What can hang from each mark:
L: F V
F: Q Y
V: F U Y
Y: F L
Q: V Y
U: Y

Every row comes from one small tree of marks. Brackets hold a mark, then the marks that hang from it, in alphabetical order. Every link used is in the known rows. Which tree was each row made from?
Known rows:
(V (F Q) U (Y L)): [ 6.06 -1.47 -2.26  2.78 -2.27  0.58  0.97 -1.74 -3.06 -1.14  0.48  2.09
  0.67 -3.11 -1.71 -0.17  6.22  3.66 -0.04  0.07]
(V Y): [ 1.27  1.97  3.71 -0.43 -2.35  0.20  3.48 -1.82 -0.49  1.13  0.45 -0.90
 -0.62 -2.58  0.97 -1.54 -0.01 -0.83 -2.37  0.04]
(F (Q V) (Y L)): [ 1.68 -1.87  1.82 -0.85  0.69 -1.97  0.43  2.26 -0.38  0.50  1.45  4.59
  0.89  4.06 -1.27  1.70 -1.08  0.72 -0.46  1.95]
(L (F (Q V Y))): [-0.75  0.13  3.05  2.27  2.77  0.96 -5.27  3.16  5.85  2.64  0.10  2.57
  3.36  0.98  0.89 -0.05 -2.06  0.51  6.14 -0.03]
(F Q (Y L)): [ 1.19 -1.62  5.45 -1.76  1.64 -1.37 -0.86  1.67 -4.02 -0.71  0.23  3.83
 -1.13  2.68 -0.11  1.18 -2.78  0.89 -0.89  2.81]
(V U (Y F L)): [-0.21 -1.70 -4.15  1.31 -4.20 -0.18  1.05 -3.63 -4.04 -1.78 -1.68  1.04
  0.35 -1.50 -2.23 -1.39  2.62  1.77 -4.10 -1.43]
(V F): [-2.52  0.84 -1.98  1.69 -1.48  3.65  1.64  0.00 -1.50  0.01 -0.48 -5.30
 -2.95 -4.03 -0.35 -2.28  2.52 -0.01 -0.05  0.64]
(F Q Y): [-0.28  1.59  7.44 -1.22  2.54 -0.89  0.11  2.21 -2.60 -0.12  1.87  0.71
 -1.49 -0.05  0.67  0.11 -3.93  0.85  0.18  1.81]
(F Q (Y (L V))): [ 0.58 -0.93  0.86 -2.21  5.03 -1.80 -0.97  1.29 -1.13 -0.45  1.10  3.03
 -0.96  2.29  0.21  2.08 -4.58 -1.07 -0.92  3.74]
(V (U (Y F))): [-3.82  1.85 -0.04 -0.04 -1.17  0.47  1.66 -2.40 -2.84 -2.04 -0.64 -5.26
 -2.21 -1.64 -0.57 -1.40  2.15 -0.03 -1.83 -2.94]
(U Y): [-1.03  2.33  5.51 -1.92 -0.58  0.62  2.82 -0.83 -0.80 -0.01  0.98 -3.26
 -2.64  0.01  1.80 -0.72  0.66 -2.86 -1.40 -0.66]
(L F V): [-3.17  1.73 -3.96 -0.22  2.41  1.40 -0.63  0.94  3.87  1.33 -1.19 -2.93
 -0.60 -1.60  2.21 -0.49 -3.93 -2.60 -0.07  0.36]
(F Y): [-1.77  1.08  3.66 -1.86 -0.87  0.24  1.21  0.97 -2.39 -0.19  0.39 -3.20
 -2.11  0.34  0.48 -0.43 -3.20 -0.32 -0.81  0.30]
(V (U (Y L))): [ 0.89 -0.22 -0.49 -1.07 -1.94 -0.35  2.34 -1.68 -2.99 -1.43 -1.12 -2.47
 -0.85  1.91 -0.14  0.84  3.74 -1.37 -1.19 -2.33]
(F (Y L)): [-0.62 -2.03  1.80 -2.10 -2.17 -0.01  1.24  0.71 -3.80 -0.90 -1.09  1.06
 -1.74  3.57 -0.46  0.86 -2.33 -0.35 -2.13  1.12]
(L (V (F Y))): [-1.76  1.04 -3.16 -0.17  0.42  1.03  0.69  0.75  0.42 -0.78  0.91 -5.66
 -3.48 -2.81 -0.27 -0.74 -0.51  0.22  0.46  1.00]
(Q (V U (Y F L))): [ 0.48 -2.30 -8.20  2.12 -4.76 -0.66  2.42 -3.11 -0.95 -0.49 -0.55  2.02
  2.32 -0.66 -3.14 -0.69  4.93  1.55 -3.34 -2.33]

Write each row's tree:
[-1.73  0.70  4.21  1.47  4.46  0.52 -4.87  2.04  3.67  2.59  1.51  1.59
  2.88  0.85 -0.23  0.30 -0.49 -1.19  3.77  1.00]  (F (Q V Y))
[ 1.64  3.12 -4.57 -0.09  0.19 -0.85  2.13 -2.36  1.90  0.72  0.71 -4.13
  1.19 -3.68 -0.05 -0.05  0.75 -1.76 -1.50 -1.16]  (L (V U Y))
[ 2.65  1.73  0.91  0.68 -0.04 -1.51  0.84  1.59  3.80  0.99  1.86 -0.88
  2.51  0.14  0.86  0.47  3.03  1.01  3.37 -3.02]  (L (F (Q (V (U Y)))))
[-2.83 -2.04 -2.62 -0.40  2.41  1.74 -6.59  0.65  4.92  0.81 -2.91  2.17
  1.04  2.72  1.21  0.67 -3.58 -1.66  3.48  0.80]  (Q (Y (L F V)))
[ 2.22  2.09 -8.07  2.12 -1.59  0.47  2.13 -2.46  2.19 -0.36  0.60 -6.06
 -0.58 -6.05 -0.86 -1.28  4.73  0.98 -0.12 -1.63]  (L (V F U Y))
[ 0.71 -1.51 -1.24  2.30  3.00  0.17 -6.24  0.95  1.65  1.15 -0.03  2.58
  4.87  3.45 -2.20  1.36  2.26  0.16  3.09 -0.74]  (F (Q (V U) (Y L)))
[ 4.13 -1.98  3.57 -0.03 -1.34 -0.35  0.31  0.03  0.26  0.50 -0.22  7.91
  1.16 -0.13  1.60  0.20 -0.69  1.80  0.11  1.17]  (V (Y (L (F Q))))
[-1.45  1.34 -2.82  1.58 -3.21  0.37  1.91 -3.11 -2.86 -0.99 -1.09 -2.43
 -0.07 -4.35 -1.60 -2.34  2.04  1.39 -2.91 -1.95]  (V U (Y F))
[-1.22 -3.29 -1.80  1.14 -1.49  1.92 -5.13  1.63  4.83  1.85 -2.02  3.80
  3.25  4.04 -0.16  0.43 -0.05 -0.33  3.95 -0.39]  (Q V (Y (L F)))
[-2.15 -1.81  4.11 -0.91  2.15 -0.81  0.01 -1.15 -3.61 -2.41  0.61  4.46
 -1.98  1.15  0.25  0.16  0.33 -0.07 -3.09  1.85]  (U (Y (F Q) L))
[ 2.31 -1.33  5.31 -1.31  0.76 -1.14  0.30  1.14  0.01 -0.51  0.22  5.10
 -0.82  2.47  2.47  1.05 -0.90 -0.15  0.87  1.06]  (U (Y (L (F Q))))
[-1.53  1.18 -1.10 -2.26  0.50 -0.47 -0.05  1.72  2.67  0.29 -0.41 -2.54
 -1.43  0.09  1.83  0.05 -6.52 -0.11  0.82 -0.06]  (L (F Y) V)
[ 0.53  2.06 -1.17 -0.66  3.86 -1.54 -2.23  2.39  1.93 -0.02  0.65 -1.20
  0.66 -0.93  0.65  0.73 -4.76  1.90  3.18 -0.70]  (L (F Q Y) (V U))
[ 2.28 -0.53 -3.44 -0.20 -3.31 -0.86  2.87 -1.17  0.38 -0.30  0.38 -1.68
  1.48  3.54 -1.28  1.01  5.70 -1.90 -1.16 -2.79]  (Q (V (U (Y L))))
